Known rows, with every step that occurs
bipe tofifi: [  1 -24   7  -1   5  -3   0  -4   0  -2  -1 -15  -2  -3  -1  -4   2  -8
   7 -14   1   0   1  12  13  -1   0   4  -8   6   8   0   1 -10  -1  -2
  -7]
pibil zabu zuze: [  1  -9   7 -11   4  -2   2   1  -8  -2   2   4  -8   4   0  -1  -7  11
   1   6  -1   5  12  13   2   4   1   0  -8   9  -2   0  -1   3  -1  -1
   4]
tofifi gakedag rebopa: [-20   7  -7  11   5   2  -2  -1  -1   0   8  -2   1  -9   2   0   5  -2
   2 -18  -1  -5  -8  -9  -8  -5  -4  -1   2   6   4   1  -2  -1   5  -1
  -9]
pibil bipe zuze: [ -4   3  13 -10  11   8  -1   2   3  -3   6 -13  -2  10   3  -6 -13   0
   7  -7  -3   1 -13   4   7   4   2   4  -7   6   6  11  -1  13  -6  -3
   6]
zivu bipe tofifi gakedag: [ -8 -11  -5  14   1   6   1   2  13   1   4 -22   9 -30   0  -5   4  -5
   6 -17  -1   0  -5  -5   4   5   6   4  10  12   1   5   0  -2  -2  -1
 -20]
rebopa gakedag pibil: [ 11  -3   3  -8  -2  -2  -6   1   2  -2   6  19   2  25   1   5   3  -5
   9 -14   0   7  -1 -13   1 -10   0   0  -3   6   9  -1   4   1  -6   1
  24]
zuze kudep: [ -5   6   8  -2   2  -5   2  -1  -9  -2 -28   3  -1  -5  -2  -8   8  -8
   4 -13   2  14  -4   6   7   1   5   4 -12   8  13   3   1   0  -4  -1
   1]
boka zabu zuze: [  3  -9  10  -4   4   3   1  -6 -10  -8   4   3  -7   2   1   2  -5  20
  -2  25   0   9  -2  12   4   2   3   1  -8  -2  -3   1  -2   4   2  -1
  32]
zopozol boka kudep zuze: [  4  -1   7   7  25  -2   5  -2  -8  -2   5   6 -14  -8  -4   2  -2  -2
 -14 -19   1   2  -1   5  46  -2   1  16  -4   4   7  -7   1   1 -17  -5
 -11]
bipe tofifi gakedag rebopa zabu: [-12  -6 -11  18  -1   1  -4  -6   3   3  12 -22   3   4  -1  -5   1   1
   1 -18   0  -9  -6  -7 -11  -1  -6  -4   9  -8  -6  -2   0 -12   6   1
 -18]
zabu zivu bipe zuze kudep: [  3  21   7  -5  -9   7   0  -1   1  13 -24 -16   5 -21   0 -19  -4 -17
   5   9  -2   8   6  -2  -2   3   7   4  -1  10  12   2  -2  11  -7   2
  14]
zabu zivu: [ 19   0   9  -2   2  -2   1   1  -6  10  -3   4  -6  -9  -1   1   0 -21
   2   0   0   3  13   6   3   3   2   3  -6   6   8   2  -1  -1  -2  -2
  -1]
rebopa zabu pibil: [  7   0   8  -1   2  -1   5   0  -5  -1   0   2  -7   9   0   9  -2  12
   1  -3   2   5   2   7  -1  11   0  -2  -5  -9  -3  -7   1   5   0  -4
 -30]
boka zabu: [ 1 -5  9  0  3 -1  2 -2 -9 -9 -1  5 -5  4  0  5  0 -4  1 12  1  6  0 10
  6 -4  2  1 -9  1 -2  5  0  3  0 -3 14]
tofifi gakedag pibil: [  4   3  -9   9  -1   2   2  -1   1  -4   6  15   2  -5   2   5   2  -5
   5 -15   0   5   3 -16  -2 -12   0   1   0   5   2  -3  -2   1  -8  -1
   9]
zivu bipe tofifi gakedag pibil zabu: [ -1 -12 -15   4  -9   7  -2   6  14   1   3  -6   8  -9  -1   0   0  -8
   7  -4  -1  -4  10 -17  -6 -11   2  -1  12  13  -7  -3   0   1  -8   2
  -8]
zivu gakedag pibil zabu zuze: [  2  -7  -5 -19  -2  -8   1   2   1  -1   1  20   3   3   2   3  -5  12
  -1  14  -1   4  11   9 -11  -9   0  -1  -2   0  -3  -7  -2   4   4   4
  32]
pibil zabu zuze kudep: [ -3   4   7  -9  -1  -4   1  -1  -9   1 -22   2  -3   3  -2 -11  -1  12
   3   7  -1  15   9   9  -3   8   4   1 -11   9   2  -1   0   3  -3   1
   6]
bipe zuze kudep: [ -8  13  11  -6   2  -1   1  -8  -7  -2 -20 -15   0   0   2 -19  -3  -6
   7  -8   0  12  -2   6   5   1   6   6 -12   6  14  -1  -1   5  -7  -1
  16]
rebopa gakedag pibil zabu: [ 12  -2   0 -12  -6  -4  -5   3   2   0   6  19  -2  36   1   4  -2  -8
   9  -2   0   5  13 -15  -2 -10   1  -3  -1  12  -2  -1   5   1  -7   1
  14]
rebopa zabu: [  5   0   9  -1   6  -2   4   1  -7  -2  -1   3  -4   5   0   3  -1  -8
   0 -14   1   6   1   9   0   3   0   0  -7  -5  -1   4   0   0  -2  -3
  -6]
kudep zuze: [ -3 -12   6   9   0  -1   3  -4  -4  -4  -3   6  -8  -5  -7  -1  -6  -9
   4 -15   0  11   2   7   9  -3  -3  15  -9   5   7  -5   0   2  -7  -5
  17]
gakedag rebopa zabu: [-14   4   3  -2   4   2  -4   2  -7   0   4   5  -8  12   0   3   1  -4
  -1 -13   1  -3  -7   3  -7  -8  -8  -6  -5  -5   2   0   0  -1   4   0
  -4]
bipe tofifi gakedag rebopa zabu zivu: [  5  -3 -11  16  -8   3  -5  -5   4  15  11 -23   2   2  -2  -5   0 -10
  -2  -5   0 -12   7 -15 -20   2  -4  -4  13  -9  -7  -6   0 -14   4   2
 -20]
gakedag pibil zabu zuze kudep: [  2   4   0 -14 -10  -1   0   0  -9   0 -22  20  -5  14  -1  -6  -1  13
   3  10   1  14   9  -3  -6 -10   1  -1 -12   6   4  -9  -1   7  -5   4
  29]
boka zabu tofifi gakedag rebopa: [-21  21  -8  18  -4   6  -6  -5  -1 -19  11  -1   0  -6   3   2   2   8
  -4  15   1 -14 -12  -7  -6  -5  -4  -3   9  -4  -7   0   1  -2   9  -1
  -3]
zopozol boka zabu: [  7  -8  13  -3   1  -3   4  -1 -11  -1   7   6  -8   0   2   8   4   2
 -21  13   1  -4  -4   5  56  -3   4   0  -5   0  -4   3   0  -1  -8  -1
  15]
gakedag pibil zabu: [  5  -7   1 -11  -2  -2   0   6  -5  -3  -1  20  -7  16   0   5  -3 -12
   4   0   1   2  15  -3   4 -16  -2  -2  -9  10   0  -3   0   3  -8   0
   8]
zivu gakedag: [ -4  -4   7  -9  10 -10   3   0   1  -3  -5   3   6 -20   0   0   3  -9
   1  -9  -2   4   0  17   4   1   4   4  -5   2   7   5   0  -2   9  -2
   3]

Rows
[-11  -5 -10  15  -5   2  -1  -5   7   3  14 -25   1   9   1   2   1  23
   0  -4   1 -10  -6 -13 -13   7  -5  -5  10 -13  -5 -14   0  -9   6   0
 -45]
bipe tofifi gakedag rebopa zabu pibil
[ 19  -3   5  -8  -3 -10   5  -2  -2  13   2   3   3 -15   0   6   4  -8
 -25  31   0  -7   9  11  42   3   8   0   5  -9  -5   1   0  -4   2   1
  23]
zopozol boka zabu zivu gakedag
[  4   3  -8   5   3  10   2   7   7  -3   7  15   6   4   1   8   0   1
   5 -17  -1   4 -15 -22  -5  -4  -1   1   1   2   1   9  -1  12  -9   0
  -1]
tofifi gakedag pibil bipe
[-19  -9  -7  12   4   9  -5   3  13   2  10 -21   5   2   0  -2   3   5
   4 -19  -1 -10 -22 -13  -5   2  -5   0   6   4   5   7   0  -5   4   2
 -25]
pibil bipe tofifi gakedag rebopa
[  3  10 -12   1  -9  -1   2  -3  -4   0 -12  13   4   5   1  -8   0  17
   3   7   0  14   9 -18 -16  -2   5   1   0   6  -3  -8  -3  10  -9   3
  20]
tofifi gakedag pibil zabu zuze kudep
[-20  -1 -13  15  -5  11  -5   3  12   4   8 -22   8 -15  -2  -4   5   0
   1 -16  -1  -9 -13 -11 -13  -3  -5  -4  16  -2  -7   1   0  -4   3   3
 -23]
zivu bipe tofifi gakedag rebopa zabu
[-16  19   3   3   0   3  -6   0  -6 -12   6   5  -6   7   1   2   1   1
  -3  -5   2 -13 -12   4  -5  -4 -11  -6   0  -9   0  -2   1  -4   7   0
 -16]
gakedag rebopa zabu tofifi
[  1  -5  -4 -16  -1 -10   1   6   2  -3  -3  17   4   3   0   4   0 -11
   1   3   0   1  13   5  -3 -12   1  -1  -3   4  -2  -2  -1  -1   3   1
  14]
zivu gakedag pibil zabu
[  1  -3  10  -7   3   7   4   6   1  -8  -1   2  -6  16   3  15  -4  22
   0  27   0   4 -14   3   3  13   2  -2  -5  -5  -2   5   1  16  -1  -3
 -18]
boka zabu pibil bipe
[  7 -15   6  -5   2   6   4   5   8   1   2 -17  -3  23   0   8  -4  19
   4  -1   0  -2 -13   4  -3  19  -1  -2   0 -13  -2  -1   3   2  -2  -1
 -45]
rebopa zabu pibil bipe tofifi
[ 16   7   4  -3  -4   7   0   9   1  14  -7   5  -1 -16  -3   3   0 -19
  -2   3   0   3   8   2  -8   5   2  -1   4  -2  -4   6   0   9  -3   0
  -7]
rebopa zabu zivu bipe
[ -6   4  -2  -9   2  -6  -5   2   3  12  -3   3   6 -16  -1  -1   4 -16
  -3   7  -1  -8   4   4 -11  -3  -2  -4   1  -2   7  -1  -2  -5  14   3
   4]
zabu zivu gakedag rebopa
[  8 -20 -12   5  -6   1   0  -5   4   0  12  -5   0  10   1  -4  -7  18
   4   4  -1   0  15 -12  -7  -6   0   0   6   5  -7 -10  -2  -4  -6   3
  10]
bipe tofifi gakedag pibil zabu zuze
[ -1   2   8  -4  -3   0   1  -6 -13  -7 -22   3  -2   2  -1  -7   1  20
  -1  26   0  17  -5  11   0   4   6   2 -11  -3   2  -1  -1   7   1   1
  35]
boka zabu zuze kudep
[  5  22  -4  20   1   2   4  -4  -2 -13   8  -2   1 -11   2   1   0   3
   0 -13   1  -5  -3  -3   0  13   0   1   8  -9  -8   2   2   0   0  -4
 -24]
rebopa zabu tofifi gakedag
[-15  21 -10  12  -3   4  -1  -5  -5   3 -10  -5   5  -1   0 -12   3  25
  -3  -7   0   7 -14 -12 -24   5   0  -3   3 -10  -1  -4  -3   2   5   5
   4]
tofifi gakedag rebopa zabu zuze kudep
[ -1 -20  -3 -14   1   0  -1   6  17  -1   0   1  10   5  -1   5   1  -2
   4  -7  -1  -2 -16   8   4  -7  -1   2   0  -5   7   4   1   1   3   3
  12]
zivu gakedag pibil bipe tofifi
[-21  20  -7  15   0   5  -4  -2   0 -13  10  -1   1 -16   3  -1   5   3
   1  -9   1 -14 -12 -11  -3  -1  -6  -1   6   3   4  -1   0  -3   7  -1
 -21]
zabu tofifi gakedag rebopa
[-18   6  -3  -7   6  -7  -2   2   0   1   0  -1   5  -4  -1   1   3  -5
  -5  -8   0  -5  -9  13 -12  -6  -5  -4   2 -12   0   0  -1  -3  15   2
   1]
zivu gakedag rebopa zabu
[ 15   1   1 -14  -1 -12   3   4   2  12  -6   1   5 -12  -2  -2  -1 -23
  -2  14  -1   0  24  11 -10   7   6  -1   2   5  -5   2   0  -2   8  -1
  -5]
pibil zabu zivu gakedag
[  4   7  12   4  -3  -1   2  -3  -9 -12   8  10  -9  -5   2   7   3   8
 -21  23   2 -12  -7   8  59   1   1   1   0  -4  -4   1   3  -3  -5  -1
   5]
zopozol boka zabu tofifi
[  7   0 -11   2  -3   2   1  -2  -2  -1  11  15   1   5   2   2  -7  16
   3   2  -2   4  13 -13 -12  -6   1  -1   2   6  -8  -6  -3   6  -7   1
  18]
tofifi gakedag pibil zabu zuze
[ 15   0   4  -5  -3  -8   2  -1  -1   5  -6   2   4 -11  -1   3   2 -14
  -6  31   0   1  11  15  -7   5   7   0   2  -7  -5   4   0   0  10   0
  24]
boka zabu zivu gakedag
[  4   2 -11   7  -3   0   3   2   1  -3   8  13   3   4   1   3  -2  -9
   5  -8   0   2  16 -12  -9 -11   1  -2   1   9  -7  -1  -1   4 -10   0
   2]
tofifi gakedag pibil zabu
[ 17 -16  -5 -14  -4  -1  -3   7  18  12  -2   0   9   4  -2   3   0 -11
   1   8   0  -5  -2   1  -8  -3  -1   1   4  -6   6   2   1  -1   5   4
  11]
zabu zivu gakedag pibil bipe tofifi
[  0 -16  -2  16   3  -1   2  -8   4  -2   6 -21   3 -12   0  -5   2  -3
   7 -20   0  -1   3  -2   8   4   4   4   3   6   3   1   0 -12   0  -2
 -16]
bipe tofifi gakedag
[ 29   1  -1 -11 -12  -4  -5   4   3  14   2  19  -1  35  -1   3  -2 -18
   6   7  -1   2  27 -20  -9  -4   1  -4   2  10  -4  -4   4  -1  -7   2
  17]
rebopa gakedag pibil zabu zivu
[ 18   4   1  -5   2 -10   3   1   0  11  -5   1   6 -13  -1   1   0 -18
  -4   1  -1   1  11  13 -12   9   5  -1   3 -13  -4   2   0  -3   7   0
   3]
rebopa zabu zivu gakedag
[ -1 -20  10  -5   7   6   0   5   8  -2   0 -14  -1   7  -1   0   0  -2
   6 -12   0   0 -14   8  11   6  -1   3  -6   5   7  10   2  -2  -2  -1
 -16]
pibil bipe tofifi
[-15  -2 -10  12   3  10  -3   3  12   3  12 -23   3  12  -1  -1  -1   7
   1 -19   0 -10 -22  -9 -15   4  -6  -4  11  -9  -7   6   0  -2   4   1
 -27]
pibil bipe tofifi gakedag rebopa zabu
[-19  -9  -8   7   0  10  -3   3  15   2  12 -22   3   7   2   5   2  25
   4  -4   0 -11 -22 -18  -9  11  -5  -2   8  -2   3  -3   0   0   5   1
 -49]
zabu pibil bipe tofifi gakedag rebopa
[ -7   5  -4 -16  -3  -9  -5   6   3  14  -4   3   2  -5  -2  -2   1 -20
  -5  15  -1 -11  17   6 -18  -4  -3  -5   3   4  -3  -1  -1  -5  15   2
  -4]
pibil zabu zivu gakedag rebopa
[ 20  -1   8  -1  -2   1   0  -2  -8   4  -4   5  -8   1  -2   4  -1 -15
  -2  26   1   3  14   5  -3   1   4   0  -4  -1  -4   2   0   0   0  -2
  17]
boka zabu zivu
[-19  20  -3  -2   1  -6  -4   0   2 -11   2   4   5  -8   1   2   3   2
  -6   0   1 -14 -14  15  -7   0  -7  -5   5 -16  -1  -1   2  -4  18   1
  -9]
zivu gakedag rebopa zabu tofifi
[  4   7   7  -2   1  -1   2  -4 -11   0 -20   3  -2   3  -2  -9   1  18
  -1  -3   1  18  -6  10  -6  10   3   0  -9  -9   3  -3  -1   5  -2   1
  15]
rebopa zabu zuze kudep
[  5  15   2  18  -4   2   5  -5  -6 -11  13   2  -1 -15   4   5   4  11
 -21  18   1 -14  -6  -4  48   7   5   1  10  -4 -11   2   1  -3  -6  -2
  -4]
zopozol boka zabu tofifi gakedag
